Known rows, with every way that one mark hangs from another:
J_942(J_479): [-0.28  0.07  0.34  0.29  0.12  0.26  0.00 -0.07 -0.17 -0.09  0.01 -0.16
  0.07 -0.03 -0.33]
J_970(J_543): [-0.09  0.00  0.32  0.31  0.15  0.39 -0.42  0.04 -0.13 -0.14 -0.15 -0.08
  0.36  0.41 -0.23]
J_746(J_37 J_942(J_479)): [-0.19 -0.16 -0.19  0.06 -0.03  0.24  0.39  0.10  0.25  0.14 -0.16  0.19
  0.05 -0.41  0.00]
J_746(J_37(J_865(J_139)) J_942(J_479(J_970))): [-0.11 -0.07 -0.31 -0.27 -0.17 -0.25  0.24 -0.04  0.08  0.28  0.00  0.58
 -0.07 -0.31  0.21]
J_746(J_37(J_865(J_139)) J_942(J_479(J_970(J_543)))): [ 0.17 -0.06 -0.19 -0.37 -0.05 -0.28  0.03  0.08  0.01  0.09  0.05  0.61
  0.12 -0.02  0.20]
J_37(J_746 J_865(J_970(J_479 J_543))): [ 0.37  0.18  0.35  0.07  0.16 -0.05 -0.17  0.06 -0.20 -0.13  0.12 -0.33
 -0.03  0.45  0.21]
J_37(J_746(J_942) J_865): [-0.18  0.11  0.28  0.11 -0.28 -0.14  0.11 -0.15  0.02  0.12 -0.04  0.09
 -0.09  0.04  0.49]
J_865(J_970): [-0.33  0.02 -0.17  0.38  0.08  0.37 -0.30 -0.16  0.04  0.13 -0.16 -0.23
  0.03 -0.05 -0.34]
J_37(J_746(J_942) J_865(J_139 J_970(J_543))): [ 0.20  0.04 -0.03 -0.07 -0.15 -0.25 -0.37 -0.13 -0.06  0.12  0.16  0.24
  0.02  0.35  0.35]
J_942(J_479(J_970) J_746(J_37)): [-0.35 -0.04 -0.18  0.04  0.08  0.03  0.47  0.05  0.09 -0.30 -0.08 -0.31
 -0.06 -0.58 -0.32]
J_139(J_865(J_970)): [-0.19  0.10 -0.08  0.15 -0.05  0.36 -0.34 -0.09  0.14  0.17 -0.11 -0.32
 -0.06 -0.13 -0.27]
J_746(J_942(J_479(J_970))): [-0.48  0.08 -0.08 -0.01  0.06 -0.03  0.13 -0.17 -0.09  0.02  0.02  0.04
 -0.01 -0.33 -0.03]
J_37(J_746(J_942(J_479))): [-0.26  0.07  0.26  0.18 -0.06 -0.03  0.30 -0.12 -0.07 -0.08  0.12 -0.14
 -0.07 -0.20  0.18]
J_942(J_479(J_970(J_543)) J_746): [-0.19  0.11  0.26 -0.05  0.25 -0.09 -0.02  0.00 -0.26 -0.58  0.14 -0.41
  0.14 -0.03 -0.35]
J_942(J_479(J_970(J_543)) J_746(J_37(J_865(J_139)))): [ 0.18 -0.02  0.03 -0.30  0.02 -0.31  0.10  0.12 -0.09 -0.32  0.10  0.12
  0.09  0.02 -0.12]
J_746(J_37(J_865(J_139 J_970))): [ 0.04 -0.13 -0.41  0.12 -0.15  0.16 -0.18 -0.03  0.19  0.37 -0.18  0.31
 -0.02 -0.01 -0.13]

Rows:
[-0.03 -0.24 -0.03  0.04 -0.20  0.06  0.08  0.07  0.12  0.02 -0.17  0.20
  0.07  0.03 -0.05] => J_942(J_746(J_37(J_865(J_139))))
[-0.10 -0.01  0.20  0.08 -0.31 -0.18 -0.07 -0.19 -0.08  0.22  0.04  0.35
 -0.02  0.22  0.47] => J_37(J_746(J_942) J_865(J_139))
[-0.02 -0.05 -0.03 -0.14 -0.16 -0.05  0.41  0.10  0.24  0.20 -0.10  0.36
 -0.06 -0.29  0.24] => J_746(J_37(J_865) J_942(J_479))
[ 0.02  0.32  0.35 -0.22 -0.05 -0.52  0.14 -0.09 -0.18 -0.22  0.24  0.02
 -0.08  0.02  0.41] => J_37(J_746(J_942(J_479(J_970(J_543)))) J_865)
[ 0.24 -0.17 -0.04  0.14  0.36  0.38 -0.56  0.06 -0.28  0.03  0.03 -0.03
  0.31  0.58 -0.27] => J_865(J_139 J_970(J_479 J_543))
[-0.05 -0.18 -0.16  0.25  0.24  0.42 -0.35 -0.07 -0.20  0.22 -0.02 -0.06
  0.12  0.27 -0.26] => J_865(J_139 J_970(J_479))
[ 0.09 -0.11 -0.26 -0.15 -0.07 -0.15  0.19  0.03  0.13 -0.03  0.11  0.01
 -0.18 -0.27 -0.24] => J_942(J_479 J_746(J_37(J_865(J_139 J_970))))
[-0.06 -0.03 -0.06 -0.07  0.19  0.00  0.26  0.18  0.03 -0.48 -0.03 -0.29
  0.12 -0.27 -0.31] => J_942(J_479(J_970(J_543)) J_746(J_37))
[ 0.04  0.05  0.08  0.07  0.13  0.15 -0.16 -0.04 -0.10  0.16 -0.04 -0.14
 -0.07  0.22  0.00] => J_37(J_865(J_970(J_479)))
[ 0.52 -0.20 -0.18 -0.09  0.16  0.19 -0.26  0.24  0.02  0.19 -0.10  0.25
  0.17  0.42 -0.01] => J_746(J_37(J_865(J_139 J_970(J_479 J_543))))
[ 0.17  0.04  0.15  0.14  0.00 -0.06 -0.14 -0.11 -0.24  0.15  0.15 -0.10
 -0.15  0.33  0.18] => J_37(J_746 J_865(J_139 J_970(J_479)))
[ 0.36 -0.10 -0.13 -0.25  0.06 -0.18 -0.02  0.15  0.07 -0.21  0.16  0.03
  0.01  0.04 -0.23] => J_942(J_479 J_746(J_37(J_865(J_139 J_970(J_543)))))
[-0.11  0.20  0.44 -0.02 -0.19 -0.31  0.31 -0.12 -0.07 -0.01  0.18  0.02
 -0.19 -0.11  0.41] => J_37(J_746(J_942(J_479)) J_865)
[-0.12  0.24  0.15  0.26 -0.16 -0.08 -0.09 -0.20  0.00  0.06  0.01 -0.27
 -0.23 -0.01  0.08] => J_37(J_746 J_865(J_970))
[ 0.42 -0.14 -0.11 -0.19  0.18  0.08  0.09  0.32  0.13 -0.20 -0.11 -0.25
  0.06  0.15 -0.01] => J_942(J_746(J_37(J_865(J_970(J_479 J_543)))))
[-0.11 -0.04 -0.10 -0.20 -0.09 -0.28  0.31  0.00 -0.01 -0.15  0.07  0.10
 -0.11 -0.29 -0.11] => J_942(J_479(J_970) J_746(J_37(J_865(J_139))))
[-0.07 -0.09 -0.32  0.00 -0.12  0.05  0.17  0.06  0.33 -0.01 -0.19 -0.19
 -0.15 -0.30 -0.13] => J_942(J_746(J_37(J_865(J_970))))
[ 0.10  0.12  0.04  0.05  0.07  0.34 -0.54  0.02  0.08 -0.01 -0.06 -0.29
  0.12  0.18 -0.26] => J_139(J_865(J_970(J_543)))
[ 0.28  0.00 -0.27 -0.29  0.01 -0.11  0.11  0.16  0.28  0.10  0.01  0.26
 -0.02 -0.15  0.11] => J_746(J_37(J_865(J_970(J_543))) J_942(J_479))
[ 0.06  0.06  0.01 -0.04 -0.04 -0.13  0.15 -0.08  0.00  0.18  0.06 -0.13
 -0.21  0.03  0.50] => J_37(J_746(J_942) J_865(J_970(J_479)))
